Known rows, with every step that occurs:
a -> x -> w: [ 2.804  0.803  1.018  2.410 -3.183 -0.064 -1.850 -2.004 -1.984 -1.296
 -3.093  2.419 -1.012 -3.296 -2.291 -1.794 -0.264  2.133  2.751 -0.747
 -0.541  0.198]
u -> b -> a -> k -> w: [-2.245 -2.007 -0.289  4.189  3.691  0.583 -0.805  2.669 -1.501  1.125
  2.601 -1.183  5.021 -1.142 -0.542  2.531 -0.766 -1.199  1.550  4.295
  0.178 -1.526]
l -> a: [-0.142  0.997  1.787 -2.462 -0.692  2.000 -0.160  0.881  2.007 -1.826
  0.971  0.955 -1.035  0.489 -0.278 -0.750 -0.444  0.215 -0.475  0.261
 -0.836 -0.735]
u -> b -> a -> x: [-1.876 -3.029 -0.255  5.189  2.481 -0.337 -1.129 -2.072 -0.807  0.243
 -1.013 -1.957 -1.836 -4.901 -2.900  0.416 -1.251 -1.499  1.343  1.971
  0.092 -0.734]
k -> w: [-0.236  0.191  0.668  1.922 -0.835 -0.985 -0.463  1.194 -0.815 -0.569
  1.659 -0.950  1.399  0.563 -1.137  0.636  1.020 -0.651  1.151  1.762
 -0.424 -2.318]
l -> w -> k -> a -> x -> u: [ 0.333  6.229  0.122  2.585 -1.311 -2.030 -1.445  1.220 -3.268 -1.843
 -1.938  0.406 -2.972 -0.446  2.129 -4.430 -0.989 -2.366  2.970  2.523
  6.768 -3.825]
l -> a -> x -> w -> k: [ 2.247  4.168  1.942  1.106 -3.020  1.910 -1.459 -1.326  0.049 -2.772
 -0.272  3.412 -0.360 -2.310 -1.504 -1.118 -1.733  1.236  2.950 -0.311
  0.579  0.376]
k -> a: [ 0.498  1.994  0.408 -1.817 -0.470 -0.080 -1.972  1.758 -2.003 -0.875
  1.470 -0.167 -1.109  0.295  1.691  0.525  0.780  0.657  1.325  0.668
  2.077 -1.632]
w -> k -> a: [ 0.398  4.340 -0.566 -0.665  0.341 -0.142 -1.400  1.744 -2.075 -0.570
  3.241 -0.086  0.398  0.655  2.775  2.129 -0.146 -0.328  1.964  0.872
  4.091 -0.774]
a -> k -> w -> l: [-0.001  0.863 -0.944  1.764  0.529  3.033 -1.734  0.899 -2.625 -0.742
  0.960  2.013  4.635  0.833  2.709  0.348  2.786 -0.034  2.824  3.404
  0.061  0.485]
l -> a -> k -> w -> x: [ 0.627  2.619  1.798  1.003  0.034  1.347 -0.243  4.420 -2.211 -0.961
  1.031  2.851  4.338  0.149  0.188 -1.831 -1.149 -0.682  0.925  4.897
 -2.529 -2.573]
x -> w -> k: [ 1.662  3.309 -0.227  1.465 -2.204  0.852 -0.212 -0.437  0.396 -0.442
  0.761  2.137  2.775 -0.364  1.046  1.116 -0.999  0.938  1.574 -1.259
  0.893  0.507]
b -> a -> k -> w -> l: [-2.247 -0.289 -0.061  3.890  2.763  2.646 -1.784 -0.162 -1.086  0.330
  1.249  0.235  4.505 -1.159  3.374  2.110  2.900 -0.109  1.187  3.436
 -1.225  1.267]
b -> a -> x: [-1.459 -1.370  1.266  4.148  1.962 -1.402 -1.112 -2.633 -0.828  0.573
 -1.712 -1.335 -2.383 -4.695 -1.512  0.064 -0.256  0.166  0.153  0.646
 -0.472  1.139]
k -> w -> l -> a -> x -> u -> b: [-1.730  0.360 -1.476  2.497 -1.677  4.000 -2.286 -1.618  0.353 -4.454
 -0.757  0.306 -2.295 -1.500 -0.759 -4.040  0.114 -5.223  3.166  4.701
  0.092 -4.927]
x -> u -> b: [-1.744 -0.832 -3.149  0.434  0.303  0.560  0.512  0.328  1.275 -0.291
 -0.724 -0.870 -0.577  0.293  0.448 -2.076 -2.672 -4.397  0.068  1.458
  1.500 -3.271]
u -> b -> a: [-2.624 -2.754 -0.701  2.916  2.784  0.722 -0.022 -0.479  1.492  0.766
  1.076 -2.430  0.411 -2.296 -0.754  1.941 -1.182 -1.656 -0.490  1.488
 -0.652 -1.177]
x -> a -> k: [ 2.040  1.119 -0.063 -0.289  0.524  2.140 -0.013  1.478 -4.093 -0.317
  0.566  1.068  2.301 -0.027 -1.150  0.802  0.809  1.660 -0.307  3.461
 -0.227  2.125]
l -> w -> x -> a -> k: [ 2.808  3.382  1.624  3.454 -0.930  1.137  0.951  3.445 -5.377 -0.958
 -2.721  1.939  3.180 -0.615 -1.232 -3.341  0.514  0.785 -0.542  6.252
 -1.488 -1.581]
w -> k -> a -> x -> u: [-0.116  5.049 -1.764  0.977  0.009 -1.607 -1.842 -0.096 -3.045 -0.979
 -0.369  0.178 -2.873 -1.372  2.425 -1.894 -1.894 -2.868  2.639  1.342
  5.636 -1.689]
a -> x: [ 0.933 -0.209  0.466  2.012 -0.216 -0.977 -1.011 -1.622 -2.418 -0.480
 -2.093  0.431 -2.202 -2.790 -2.072 -1.514 -0.118  0.185  1.718  0.524
  0.648  0.539]
u -> b -> a -> x -> w -> l: [-0.438 -1.892 -1.086  5.808 -0.834  3.919 -2.933 -4.606 -0.005 -1.860
 -2.762  0.886 -0.643 -5.882 -0.497 -0.173  1.014  0.048  2.914  1.304
 -1.870 -0.201]
a -> x -> u: [-0.514  0.594 -1.215  1.649 -0.301 -1.460 -0.420 -1.685 -1.141 -0.445
 -3.380  0.274 -3.272 -1.942 -0.479 -3.930 -1.622 -2.399  0.602  0.552
  1.447 -0.998]
b -> a: [-2.312 -1.053  0.834  2.192  2.155 -0.381  0.107 -0.923  1.641  1.093
  0.411 -1.763 -0.317 -2.003  0.651  1.685  0.035  0.178 -1.530  0.061
 -1.413  0.600]

Rows:
[-1.197  1.833 -0.036  1.575 -2.319  2.782 -2.252 -2.098  0.435 -3.978
 -1.461  1.075 -2.879 -1.065  0.678 -4.336  1.423 -3.587  1.989  3.351
 -0.475 -3.049] : k -> w -> l -> a -> x -> u
[ 1.836  2.560  0.795 -2.442 -2.286  6.880 -2.369 -0.052  0.601 -2.908
 -0.592  5.871  3.413  0.274  3.442 -1.265  1.271  2.714  2.176  0.662
 -1.798  1.776] : x -> w -> l -> a -> k
[ 0.280  1.777  2.300 -1.321  0.307  1.867 -0.968  3.735 -1.029 -1.344
  2.543  2.115  3.512  1.722 -0.124 -0.055  0.006  0.548  1.652  3.130
 -0.182 -0.938] : l -> a -> k -> w
[-0.522  2.472 -1.609  3.046  0.469 -1.080  0.588  3.559 -2.855  0.789
 -1.421  1.750  4.319  0.311  2.135 -3.243 -1.998 -3.469  0.194  4.625
 -0.762 -3.267] : a -> k -> w -> x -> u
[ 2.837  2.868  0.058  1.051 -4.035  3.129 -4.961 -2.546 -3.700 -3.498
 -2.283  3.099 -1.935 -3.217  1.936 -1.589  2.699  2.287  4.756  0.530
  0.577 -0.701] : k -> a -> x -> w -> l
[-2.749 -0.410 -0.509  3.740  1.846 -1.915 -0.429 -2.754  0.586  0.704
 -3.103 -1.491 -3.430 -3.922  0.329 -2.218 -1.594 -2.391 -1.052  0.626
  0.211 -0.307] : b -> a -> x -> u
[-1.110  1.764 -1.376  1.571  0.373  1.911  0.219  4.687 -0.864 -1.349
  0.366  1.997  3.883  0.594  0.592 -3.818 -3.850 -5.057  0.877  6.311
 -0.936 -5.878] : l -> a -> k -> w -> x -> u -> b
[-0.615  0.903  0.667 -2.045 -1.068  5.157 -1.373 -1.554  2.289 -3.163
  0.353  1.653 -0.993  0.237  2.317 -1.028  2.003 -0.335  0.321  0.893
 -1.704  0.096] : w -> l -> a
[-0.065  4.535 -1.239  3.400 -0.787 -0.889 -1.512  1.620 -3.247 -2.079
 -1.433 -0.273 -2.437 -0.667  0.804 -4.148 -2.131 -4.108  4.178  4.020
  7.344 -5.720] : l -> w -> k -> a -> x -> u -> b
[-0.028  1.539  0.389 -2.565  0.751  5.931 -1.559  0.332  0.120 -1.995
  0.318  3.730  2.151  0.968  3.610 -1.038  1.472  0.709  1.264  2.005
 -0.551  2.074] : w -> l -> a -> k
[-2.988 -0.477 -3.034  4.086  4.011  0.570  0.943  1.961 -0.432  2.069
 -1.963  0.304  3.224 -2.565  2.515 -1.997 -4.120 -4.494 -1.303  4.233
 -1.007 -2.200] : w -> x -> u -> b -> a -> k
[ 0.351  3.644  1.057  2.642 -0.410 -0.595  0.844  1.208 -0.121 -0.399
 -0.003  0.320  1.437  1.411  0.841 -1.065 -0.022 -0.617  1.091  1.288
  3.268 -1.342] : l -> w -> k
[ 1.518  1.417 -0.721  2.129 -0.634  4.226 -1.633  0.482 -4.639 -2.174
  1.502  0.870  3.971  0.156  0.153  1.176  4.011  0.527  1.515  5.756
 -1.290  0.615] : x -> a -> k -> w -> l
[-1.350  0.046 -3.574  2.666  0.041  0.003  1.237  0.956  0.169 -0.002
 -2.230 -0.040  0.239 -1.170  0.522 -3.690 -3.734 -5.680 -0.657  3.218
 -0.860 -4.776] : w -> x -> u -> b
[-0.571  3.380 -3.328  1.912  0.502 -0.405 -1.956  0.325 -3.039 -1.296
  0.514 -0.452 -2.292 -1.732  1.109 -1.657 -2.912 -4.538  3.692  2.806
  6.311 -3.619] : w -> k -> a -> x -> u -> b
[-3.550 -1.092 -2.724  4.680  2.281 -0.317  1.285  0.090  1.717  1.038
 -1.874 -1.793 -0.009 -3.211  1.287 -2.004 -3.655 -5.556 -2.215  3.311
 -2.123 -4.198] : w -> x -> u -> b -> a
[ 0.807  5.560  1.430  0.799 -0.890 -0.584 -1.036  2.908 -2.232 -1.343
  1.536  0.101  0.422  1.674  2.395 -0.503  0.670  0.098  2.422  1.941
  5.347 -3.018] : l -> w -> k -> a
[ 3.258  2.776  1.380  0.558 -3.574 -0.028 -3.892 -0.330 -4.011 -2.171
 -1.568  2.268 -2.071 -2.907 -0.632 -1.476  0.326  2.774  4.072 -0.099
  1.327 -1.480] : k -> a -> x -> w
[ 1.450  1.816  0.846  0.288 -0.653 -0.918 -2.979  0.084 -4.457 -1.479
 -0.615  0.259 -3.284 -2.249 -0.444 -1.066  0.589  0.907  3.072  1.271
  2.730 -1.072] : k -> a -> x
[ 1.846  1.592 -0.147  2.578 -1.466  0.794  0.831  0.321 -3.006 -1.108
 -0.923 -0.466  0.137 -2.290 -2.227 -0.873  0.064 -0.617 -1.877  4.010
 -3.794 -1.334] : w -> x -> a
[ 0.726  1.635  0.035  3.550  0.703 -0.713 -0.075  3.738 -4.181  0.879
  0.010  1.938  5.465 -0.387  0.373 -0.888 -0.712 -0.834  1.458  4.477
 -1.583 -1.905] : a -> k -> w -> x
[ 0.078  1.010  1.669  1.995 -2.044  3.316 -2.822 -1.977 -0.910 -4.071
 -0.132  1.126 -1.767 -1.766 -1.021 -2.036  2.739 -0.893  3.158  3.304
 -1.310 -1.557] : k -> w -> l -> a -> x
[ 0.201  1.017  0.249  4.096 -1.028 -1.387  0.272  1.829 -1.962 -0.279
  0.072 -0.196  2.334 -0.977 -0.923 -0.994 -0.129 -2.082  0.511  3.522
 -2.638 -3.692] : k -> w -> x
[-3.978 -1.923 -2.395  2.464  2.507  0.224  0.525 -0.651  2.928  0.804
 -0.353 -2.577 -0.878 -1.634  1.026 -0.427 -2.517 -4.206 -1.626  1.550
  0.229 -2.710] : x -> u -> b -> a
[ 0.756  2.155  1.511  3.793 -1.543 -0.940  0.872  2.019 -1.256 -0.560
 -3.336  0.888  0.772 -0.529 -0.108 -4.147 -0.271 -0.863 -0.159  3.000
 -1.201 -3.725] : l -> w -> x
[ 1.654  5.358  1.856  3.031 -1.094 -1.417 -2.163  1.273 -4.615 -1.814
 -0.558  0.532 -1.811 -0.969  0.363 -2.083  0.525  0.267  4.119  2.425
  5.942 -2.449] : l -> w -> k -> a -> x
[-1.517 -0.082 -2.180  0.502 -0.840  4.873 -1.794 -2.800  1.165 -3.942
 -2.339  1.399 -3.808 -2.117  0.532 -4.620 -0.721 -4.610  2.066  3.035
  0.413 -2.736] : w -> l -> a -> x -> u -> b
